Known rows, with every step that occurs
rigol/vako/miki/guvor: 32.9,-21.2,-4.6,21.9,-4.6,1.6,-28.6,-17.4,7.9,-3.9,-11.0,19.3,-5.1,-12.5,-27.4,-6.1,-27.3,8.7,6.1,-9.0,6.4,5.8,-16.8
guvor/vako: 42.7,1.7,-0.3,17.7,-9.9,20.4,-1.6,0.8,18.2,5.6,-24.0,0.1,-24.4,-4.8,-12.7,1.1,-9.6,7.6,-12.4,10.3,9.8,-6.2,-8.5
rigol/miki/vuvob/vako: -26.3,-11.9,0.6,6.1,-4.3,33.8,-23.0,19.6,20.1,-0.2,-42.6,-5.1,-18.3,-0.5,16.3,13.6,-26.4,6.3,12.3,-2.5,5.2,-4.8,-11.1
rigol/miki/vako: -16.7,-8.9,-26.0,-14.7,-8.1,22.7,-8.4,6.9,21.3,3.6,-24.8,-4.0,-14.5,-9.6,8.5,0.7,-35.5,1.1,2.8,-0.8,12.2,3.4,-8.4
neme/miki/guvor/vako/rigol: 7.9,-25.3,11.9,18.3,-9.5,-7.7,-20.7,-15.0,-22.1,-1.1,4.5,7.1,-34.2,-11.5,-6.9,-15.7,-3.2,7.8,-3.1,2.7,-7.8,-9.4,-8.5
guvor/vako/rigol/miki/neme: -3.0,-7.7,-32.3,0.5,-6.6,10.4,-18.3,-22.7,-34.6,1.5,-11.8,-6.5,-21.8,1.3,-1.4,-11.5,-28.2,3.3,9.5,27.2,6.0,10.8,0.7
vuvob/vako: 11.3,-15.5,14.6,11.7,-4.3,22.0,-5.2,0.9,13.6,-24.5,-32.1,11.4,-20.3,-1.9,10.3,21.4,-22.7,16.1,-12.8,10.8,2.3,-3.6,-23.9
rigol/miki: 4.9,-7.2,-5.4,-8.9,-11.2,42.1,-23.1,-26.9,15.4,9.6,-27.2,0.4,-21.7,-0.7,3.5,12.9,-27.3,4.4,-0.7,2.8,11.5,11.0,-8.9
famu/vuvob/miki/neme: -63.7,-22.0,8.7,-32.1,-17.1,38.3,6.0,26.4,14.9,-32.9,5.6,-0.4,-10.3,13.6,-15.6,-3.4,-26.5,-2.7,10.7,-17.1,-0.1,-4.3,-5.3
vuvob/miki/guvor: 24.7,-22.0,28.3,-10.2,-8.0,15.2,-7.0,12.3,5.6,-20.0,11.7,12.6,-41.2,-4.6,-5.5,-4.1,-4.5,10.6,-6.2,-31.1,1.3,-4.8,-7.3
guvor/vako/rigol: 39.7,9.2,5.0,27.0,-6.5,1.8,-10.3,-21.4,5.3,-1.8,-20.4,-1.5,-25.4,-10.5,-11.9,-7.9,-12.0,12.3,-13.8,19.8,4.0,4.3,-6.7
guvor/vako/vuvob/miki/neme: -20.1,-23.2,2.6,-3.2,-11.5,3.2,8.0,15.3,-7.5,-34.9,-15.6,9.3,1.5,-0.8,-14.4,-19.9,-16.1,-5.8,15.9,-20.2,15.9,-16.8,-2.0
guvor/vako/miki: 15.4,21.8,-6.5,27.2,-8.7,1.0,-10.2,-5.0,-1.2,-5.1,-22.4,7.1,-7.9,-8.7,-27.1,7.8,-15.5,-2.9,4.4,7.2,20.3,-15.3,-18.3
famu/vuvob/vako/neme/miki/guvor: -66.4,-48.5,11.1,-19.4,-11.5,30.9,10.0,29.7,-8.7,-25.3,0.9,4.7,10.2,17.5,7.1,-5.7,-17.7,11.1,17.1,-7.4,-4.1,-17.1,-29.8
neme/miki/vuvob: -47.8,-0.5,32.8,0.9,-16.0,15.0,-33.7,-4.2,24.4,-0.6,-19.8,0.5,1.1,-12.6,-2.4,9.7,-8.5,-1.3,2.4,-6.3,-5.1,-16.0,-10.9
famu/vuvob/vako/neme/miki: -73.4,-26.5,2.4,-18.9,-13.8,43.2,11.0,20.0,-1.1,-25.9,-24.3,-5.2,25.6,14.4,4.9,7.2,-22.3,6.2,14.7,18.0,4.4,-17.5,-34.0
miki/vuvob: -3.4,11.7,33.3,5.2,-11.4,10.2,-24.5,0.6,43.4,-2.6,-20.6,1.9,-3.0,-8.9,-2.1,3.0,-11.6,7.8,-7.1,-13.6,-2.5,-1.8,-3.5
rigol/miki/neme: -25.6,-15.9,-17.1,-23.5,-11.4,31.1,-22.4,-23.8,-13.5,-5.2,-6.8,4.1,-8.1,7.4,7.7,7.6,-35.8,1.0,7.3,7.9,5.1,10.7,-6.1
neme/miki: -20.9,-12.9,18.8,-3.1,-16.4,25.2,-23.9,-26.9,7.0,-5.6,-17.6,8.6,-5.6,-7.2,1.1,18.5,-13.4,1.7,-6.4,8.4,1.3,-9.8,-19.6
vuvob/miki/guvor/vako: 44.7,-19.4,10.2,7.8,-6.8,13.9,5.6,36.5,-3.8,-5.7,4.8,4.7,-51.9,-4.7,-18.2,-14.2,3.6,7.3,-0.3,-23.6,9.4,-15.9,-3.0
neme/miki/vuvob/vako: -53.2,-14.3,24.9,9.7,-10.8,16.3,-22.9,21.6,12.2,-16.5,-33.3,3.2,-0.9,-9.6,11.4,19.1,-14.2,3.5,5.7,2.8,-5.2,-25.1,-21.3
vuvob/miki: 15.4,-0.3,19.1,-6.9,-10.9,28.2,-6.4,1.4,13.5,-20.1,-13.4,3.3,-26.6,-7.4,-9.7,10.7,-8.7,6.3,-6.9,-9.4,11.4,-4.8,-12.1
famu/vuvob/miki/guvor/vako: -7.6,-30.3,9.5,0.5,-12.6,35.8,16.5,57.2,28.8,-4.3,6.5,-2.2,-49.8,9.9,-29.5,-23.3,-6.1,2.1,7.2,-41.8,5.3,-16.9,1.4

Rows
45.3,-13.2,13.1,15.5,-2.7,-5.9,-3.3,13.9,-18.0,-14.0,8.7,0.9,-54.7,-10.6,-15.3,-22.6,3.4,11.8,-2.4,-13.1,2.6,-6.0,-0.6 | vuvob/miki/guvor/vako/rigol
-34.0,-13.6,17.9,-16.0,-16.2,49.4,4.1,23.8,43.8,-17.9,-12.5,-3.0,-26.2,6.8,-20.6,1.6,-18.6,1.6,1.6,-23.2,6.7,-5.5,-7.8 | famu/vuvob/miki
-14.0,5.6,7.3,19.9,-3.1,3.0,-11.3,-2.6,-6.5,-33.9,-27.3,17.2,-4.2,-5.5,-2.0,27.6,-28.5,6.5,3.8,7.4,14.1,-13.3,-32.5 | vuvob/vako/miki
-2.4,-8.1,-25.9,5.8,-7.8,5.5,-25.5,-25.9,-12.4,-20.9,-17.1,13.8,22.4,-8.0,-27.5,3.3,-40.8,2.7,12.2,20.1,9.6,6.1,-18.3 | rigol/vako/miki/neme
11.3,-14.6,15.1,22.2,-11.9,5.4,-1.5,-11.2,33.2,-9.0,-37.1,10.0,1.1,-5.7,-10.7,-13.0,-17.5,2.7,0.1,-16.8,13.6,-6.4,-5.7 | guvor/vako/vuvob
-6.5,-16.3,14.8,20.0,-1.4,-8.7,-12.2,6.3,-14.2,-34.0,-0.5,27.4,-16.6,-4.3,1.0,14.9,-22.5,10.7,4.8,-19.2,4.2,-13.4,-28.4 | vuvob/vako/miki/guvor
-15.7,-33.7,30.8,-4.7,-15.4,13.3,-24.0,-17.4,0.9,-5.4,8.0,19.1,-20.0,-4.7,3.2,3.1,-9.1,6.7,-5.0,-18.0,-8.5,-9.1,-15.3 | neme/miki/guvor
0.8,14.3,-6.8,19.6,-5.7,11.4,-28.9,-2.2,12.8,22.1,-33.5,-17.8,-27.3,-9.9,-8.4,-16.3,-14.4,3.1,10.1,8.8,6.6,3.7,6.3 | guvor/vako/rigol/miki/vuvob
-39.8,-12.0,-0.3,-11.8,-13.7,8.2,-9.5,5.4,13.1,-14.5,-14.8,4.1,2.6,-17.6,3.5,5.9,-22.4,-1.7,-2.5,5.6,1.3,-17.0,-18.7 | neme/miki/vako
-42.2,-5.7,1.6,-3.3,-9.9,-10.9,-16.6,-17.3,-0.3,-22.1,-12.2,2.6,-1.1,-23.5,5.1,-4.0,-21.5,3.1,-5.8,16.4,-4.2,-7.1,-16.5 | neme/miki/vako/rigol
-2.9,1.3,1.2,-15.7,-7.5,10.2,8.9,34.3,20.4,-26.6,-12.6,-0.4,-20.3,-17.6,-5.2,-0.7,-16.1,2.5,-4.4,-8.2,12.7,-12.7,-10.4 | vuvob/miki/vako
-14.3,0.1,9.8,-20.5,-14.1,20.3,-11.0,-26.7,-17.5,-8.3,-14.5,0.4,26.8,-2.8,2.4,5.6,-6.1,6.3,2.9,25.4,8.7,-8.5,-28.0 | vako/neme/miki
25.1,-41.1,-8.4,-9.8,-9.0,20.7,-15.8,-16.6,-17.9,6.1,-10.5,3.7,19.1,-6.6,-7.6,-16.6,-12.4,15.2,8.1,20.3,1.9,1.4,-22.1 | rigol/vako/neme/miki/guvor
48.9,14.0,-8.6,1.6,-7.1,15.6,11.9,2.4,-7.9,2.5,-21.6,-7.1,9.7,-0.1,-8.0,-8.6,-4.2,11.9,-2.1,26.4,19.7,-5.1,-16.5 | guvor/vako/neme
1.8,-1.6,21.4,9.9,-8.1,-10.7,-24.2,-19.5,-0.7,-19.0,12.3,25.9,-11.2,-5.8,-13.4,4.1,-17.5,4.7,2.4,-27.8,4.2,-4.0,-18.1 | vako/miki/guvor
-15.5,14.4,5.6,-1.4,-13.4,8.8,-8.0,21.3,-7.9,10.7,-22.8,-15.6,25.6,-6.2,-10.4,-11.0,5.6,-0.4,16.4,19.8,11.7,-26.7,-14.4 | guvor/vako/neme/miki/vuvob
25.7,-0.1,-13.8,22.3,-7.0,14.2,-26.4,-27.6,14.0,-4.6,-36.7,8.9,9.0,-15.2,-29.6,7.8,-32.2,5.3,5.1,18.6,16.8,5.5,-21.1 | rigol/vako/miki
-11.7,4.3,29.4,20.5,-0.1,-8.3,-22.2,0.8,15.1,-26.8,-30.7,-0.3,-14.6,-13.1,11.2,3.5,-18.7,17.4,-4.1,3.7,-9.6,1.7,-12.5 | miki/vuvob/vako/rigol
0.3,6.9,3.9,0.4,-3.9,-15.2,-8.4,-14.8,18.8,-23.1,-12.5,1.0,-8.0,-19.4,3.1,-10.9,-25.6,11.6,-13.0,7.7,-2.8,8.7,-9.3 | miki/vako/rigol
-34.2,11.1,2.3,-7.2,-11.2,-9.2,-20.6,-26.6,-21.5,-32.6,6.5,19.1,16.9,-0.7,-11.7,14.2,-28.6,-3.2,8.4,4.7,7.2,-3.5,-20.4 | vako/miki/neme
-72.9,-27.1,14.8,-7.9,-16.2,-5.4,-8.3,-9.5,28.2,-27.0,-29.5,15.0,25.6,-18.5,4.1,-9.5,-28.0,-8.1,8.3,-22.5,4.4,-18.0,-16.0 | neme/miki/vako/vuvob
-35.9,-27.0,14.5,3.8,-9.5,43.3,7.4,23.3,43.0,-23.8,-29.6,2.7,-17.9,12.2,-0.8,12.0,-34.0,10.0,-3.5,-6.3,-2.5,-2.9,-19.2 | famu/vuvob/vako
6.2,-12.8,13.5,13.7,-10.6,13.7,7.2,13.4,21.2,-21.0,-35.2,5.6,-12.1,-8.8,-20.4,-14.5,-8.1,-1.5,8.0,-23.6,22.3,-16.9,-5.0 | guvor/vako/vuvob/miki
47.7,-17.7,10.7,19.4,-7.7,7.2,-2.7,10.9,12.3,7.6,2.7,9.4,-37.0,-1.4,-9.9,-12.1,-5.7,11.9,-9.7,-15.9,1.1,-5.7,-3.2 | miki/guvor/vako
-6.7,-16.3,-10.2,10.1,0.5,23.6,-21.1,-26.5,-10.8,-14.3,-36.9,-0.9,-28.6,-5.1,17.9,11.4,-33.3,15.5,-0.1,22.5,4.9,12.3,-17.0 | vuvob/vako/rigol/miki
-23.1,-47.7,23.4,16.7,-15.0,-2.0,-12.7,-4.1,6.8,-7.6,-11.2,20.6,-6.0,-4.8,-8.1,-21.1,-7.9,-2.4,10.3,-37.6,0.6,-20.6,-8.3 | neme/miki/guvor/vako/vuvob
-13.8,-44.9,-5.3,-7.4,-10.1,17.2,-8.8,-7.3,6.7,-35.4,-31.9,11.8,17.8,-8.4,-18.1,-18.2,-33.0,1.4,16.2,-11.6,11.3,4.3,-5.3 | rigol/vako/vuvob/miki/neme
7.3,-29.8,11.1,12.1,-13.1,12.4,-12.5,8.1,-8.4,8.3,2.2,10.0,-28.8,-4.4,-7.1,-6.4,-2.4,3.4,-0.4,-8.5,-0.9,-20.3,-10.6 | neme/miki/guvor/vako
7.5,2.2,-7.6,-4.7,-12.7,19.5,2.0,-1.7,-25.4,4.8,-20.9,-7.1,17.8,-2.5,-8.9,-4.0,1.0,3.3,7.4,32.3,17.1,-19.6,-22.5 | guvor/vako/neme/miki
11.8,-29.2,3.8,-7.1,-8.6,29.4,-24.9,-17.2,8.5,9.9,-1.0,9.2,-35.0,2.0,7.6,-2.3,-21.8,9.7,1.4,-23.1,2.0,9.6,-5.0 | rigol/miki/guvor
-58.8,-27.5,14.8,12.3,-6.9,12.4,-1.7,28.5,16.7,-34.4,0.8,18.9,-14.6,10.3,-12.8,5.3,-33.4,5.7,13.1,-32.8,-0.8,-12.8,-24.3 | famu/vuvob/vako/miki/guvor
54.8,-6.2,2.1,-1.0,-4.6,3.6,10.1,13.8,-14.2,3.3,5.6,1.8,-3.4,2.9,-8.1,-22.6,1.2,17.0,0.2,1.4,9.5,-5.0,-11.9 | miki/guvor/vako/neme
